Each row comes from the steps of one walk. Every step used is in the known rows, and no mark comes twice. Write the walk behind each row, first mark first.
(in the rows, 128 means zero)
Known rows:
vulez migemib keruv kavopan sabi nomo lali: [133  75 137 142 125 125 120 136 166 101  30 160 141 116 112 157 117 104
 181 132 138 144 156 184 108 134 124]
keruv kavopan sabi nomo: [105  37 134 117 150 150 136 148 138  93  55 187 125  96 130 142  60 163
 149 166 147 128 127 136 117 158 149]
zifale migemib: [102 136 145 115 142 105 139 136 129 132 107  87 116 126 147  78 119 137
 139 136 123 148 138 138 112 136 124]
zifale migemib keruv kavopan: [138 107 112 128 129 136 139 119 153 137  33  72 102  84 138  75  99 176
 139 140 142 187 111 160 140 166 141]
zifale migemib keruv kavopan sabi: [139  82 111 147 149 151 123 139 146 117  23 106 113  76 162 109  88 191
 160 122 135 164 111 187 135 189 159]
rusi nomo: [104 131 154 142 131 111 145 113 105 121 178 148 137 120 101 151 144 110
 123 149 119 111 125 155 110 134 115]
dudoka kavopan keruv migemib: [109 106  53 133 156  94 130 115  99 121  80 113 130 109 168  93 106 100
 156 163 115 143  49 149 159 157 112]
sabi nomo: [ 95  81 159  93 138 126 137 141 136 103 106 175 137 141 111 133  87 131
 132 163 147 126 149 106 102 119 119]
keruv kavopan: [141  99  97 139 122 146 143 113 132 137  84 119 102  78 123 114 108 147
 127 153 131 145  99 131 155 152 151]
kavopan keruv: [130 118  76 121 129 111 130 114 109 125  91 115 110 123 146 114 114 142
 127 151 142 126 109 143 145 153 122]
keruv kavopan sabi nomo sibodu: [ 86  36 148 154 158 149 150 134 128 103 105 160 153 108 102 184 104 156
 143 147 124 134 130 133 112 120 141]
zifale migemib vulez nomo lali: [104 133 175 149 123  71 134  89 168 123 140 105 114 140 135  94 161  47
 161 122 131 130 150 197 125 129  92]
sabi kavopan keruv migemib zifale: [113 116  60 150 147 126 136 127  91 139  94 133 104 124 166 127 118 139
 180 141 108 175  94 134 150 165 128]
keruv migemib: [ 88 128 105 140 152  95 128 137 123 129  97 127 139 122 150 110 114  95
 162 128 109 147 110 121 145 113 118]
sibodu nomo: [119 142 178 105 123 105 120  98 128 118 135 130 162 117 108 141 118 132
 128 160 126 101 125 139 119 130 102]
lali nomo: [100 103 161 132 107  94 165 115 136 131 144 174 144 118 106 133 131 113
 114 166  92 127 126 148 104 138  96]
migemib vulez nomo sibodu: [ 68 108 187 185 153 108 146 103 136 119 186 104 144 135 117 122 152 100
 141 122 102 134 135 167 132 107 114]
vulez nomo sabi kavopan keruv migemib: [103  90  45 151 147 111 157 112 118 128  71 105 134 113 164 123 106 108
 155 157 138 142  50 121 141 148 134]
keruv kavopan dudoka: [158  94  92 153 117 140 148  94 144 127  68 149 114  67 112 120 132 176
 133 140 129 158  59 139 158 181 157]
zifale migemib keruv kavopan sabi nomo: [101  43 147 108 157 142 134 152 150  94  19 153 123  99 141 111  53 183
 160 159 152 156 136 155 106 168 144]
migemib vulez nomo: [ 81 128 182 154 143  99 130 107 147 112 157 116 113 129 147  65 121  92
 147 135 119 130 131 179 142 142 115]
migemib keruv kavopan sabi: [152  78 102 153 142 162 117 136 145 113  34 126 120  77 153 134  94 188
 153 119 137 153 104 182 144 184 160]
vulez nomo: [ 99 132 139 140 123 109 135 121 133 114 174 137 138 120 122 116 136 105
 121 137 127 116 132 151 130 139 124]
kavopan keruv migemib zifale: [ 95 131  71 148 146 102 130 128  88 138 104 143 109 126 160 137 118 135
 176 128 107 180 132 143 155 147 115]
zifale migemib vulez nomo rusi: [ 69 138 225 180 153  53 139 101 139 115 125  97  96 128 130  95 137  70
 153 148 132 121 142 168 126 126 105]
zifale migemib keruv kavopan sabi nomo lali: [131  65 138 115 128 115 131 121 173 106  33 148 128 118 122 151 111 120
 168 137 160 148 149 175 101 148 115]
kavopan sabi: [131  99 123 148 148 145 113 147 125 109 100 150 134 112 155 152 112 154
 150 112 124 117 123 161 126 158 148]

Write each row's walk:
[140  77  78 149 135 144 159  88 130 128  77  85 104 124 161 111 108 138
 140 163 158 133  53 142 128 173 142]	migemib vulez nomo sabi kavopan keruv
[157  96  59 124 132 150 141 111 114 127  76 100 103 122 155 101 115 149
 133 172 144 120  48 126 136 181 141]	sabi kavopan keruv
[ 94 102 121 152 175 104 128 109 133 126  50  84  89 131 194  31  88  99
 188 153 115 154  63 155 162 154 118]	sabi kavopan keruv migemib vulez
[155  78 106 147 151 160 114 132 113 100 115 145 142  99 159 145 117 147
 145 135 116 114  67 181 125 186 147]	dudoka kavopan sabi
[106 158 131 175 130 136 119 160  96 135 128 136 122 130 129 129 140 133
 180 115  73 176 177 160 128 126 139]	vulez migemib zifale
[121 103 127 153 119 131 169  99 116 136 149 135 153 122  95 222 139 130
 116 126 149 131 129 129  88 108 132]	rusi nomo sabi
[ 57 127 169 162 158  78 131 114 143 113 139 116 120 125 162  54 111  71
 166 134 108 141 120 174 153 132 110]	keruv migemib vulez nomo
[ 76 116 131 149 173  80 121 110 130 125  59  92  94 132 188  40  88  96
 185 139 114 159 101 165 167 136 105]	kavopan keruv migemib vulez
[168  86 121 129 120 176 157  92 140 134  98 102 155 119 118 184 121 151
 127 159 155 114  55  99  91 143 148]	sibodu nomo sabi kavopan
[116  41 143 108 158 152 125 145 125  80  94 187 147 118 137 145  78 145
 147 168 138 114  99 149  99 165 135]	dudoka kavopan sabi nomo
[ 97 115 201 169 118  60 161 103 128 127 123 164 127 120  87 174 150  83
 121 169 112 108 132 139 104 120  91]	lali nomo rusi
[113  40 138 114 149 153 129 148 150  92  31 174 131 100 132 137  59 178
 153 156 156 146 130 150 114 164 145]	migemib keruv kavopan sabi nomo
[ 65 132 193 145 152  84 137 112 147 116 144  91 105 128 159  32 114  98
 153 140 117 143 138 185 132 147 113]	zifale migemib vulez nomo
[107 105  62 165 144 126 159 111  83 142 110 138 118 120 146 178 126 138
 173 142 118 175  95 137 127 155 129]	rusi nomo sabi kavopan keruv migemib zifale
[ 95  39 152 153 158 152 143 135 140 102  79 147 159 112 104 180 102 172
 147 137 131 150 135 146 109 126 137]	migemib keruv kavopan sabi nomo sibodu
[ 85 112 163 175 142 117 157 108 102 125 201 130 162 128  79 191 170 114
 122 133 102 120 129 148 107 102 114]	rusi nomo sibodu
[100  88 110 160 170 113 142 100 137 133  40  79  99 131 189  70  88 108
 184 143 131 162  64 144 149 141 124]	nomo sabi kavopan keruv migemib vulez
[155 103 101 136 120 150 133 114 153 134  47  98 111  85 126 106 106 170
 133 135 144 174 105 153 150 162 144]	migemib keruv kavopan
[104  75  58 147 139 103 172 109 119 136  56 124 136 112 156 131 103 110
 152 172 119 146  48 121 128 148 119]	lali nomo sabi kavopan keruv migemib
[ 85 127 196 135 165  99 128 118 147 130  89  70  86 138 174  23 101 120
 169 131 115 161 136 171 131 138 115]	zifale migemib vulez
[110  65 186 150 159 107 129 126 120  87  85 176 130 120 111 185 107 107
 148 172 150  99 111 139  99 142 121]	dudoka kavopan sabi nomo rusi
[ 97  79 189 174 155 106 126 147 138  94  14 152 125 105 107 158  93 125
 173 159 140 133 147 155 111 132 137]	vulez migemib keruv kavopan sabi nomo rusi
[151  66  63 135 115 143 177  94 122 137  72 117 124 117 137 153 115 150
 119 179 144 129  49 125 109 170 134]	lali nomo sabi kavopan keruv
[129  73 143 119 125 115 124 124 157 101  90 187 142 140 113 188 128  91
 159 132 154 110 156 155  98 126 110]	kavopan sabi nomo lali
[ 97  56 155 109 154 139 126 157 134  87  83 192 142 128 133 151  74 151
 150 151 145 117 144 133 101 143 135]	kavopan sabi nomo
[147 142 161 115 100  88 119  78 152 125 132 136 159 131  94 180 163  75
 141 138 138  97 140 159 113 116  83]	sibodu nomo lali
[101  54 144 134 152 152 124 167 145  89  16 164 136  98 131 116  60 167
 172 156 130 152 141 164 113 153 153]	vulez migemib keruv kavopan sabi nomo
[ 95  78 195 151 156  96 129 136 128  92  74 179 125 128 108 189 103 113
 151 158 155 100 147 126 100 124 122]	kavopan sabi nomo rusi
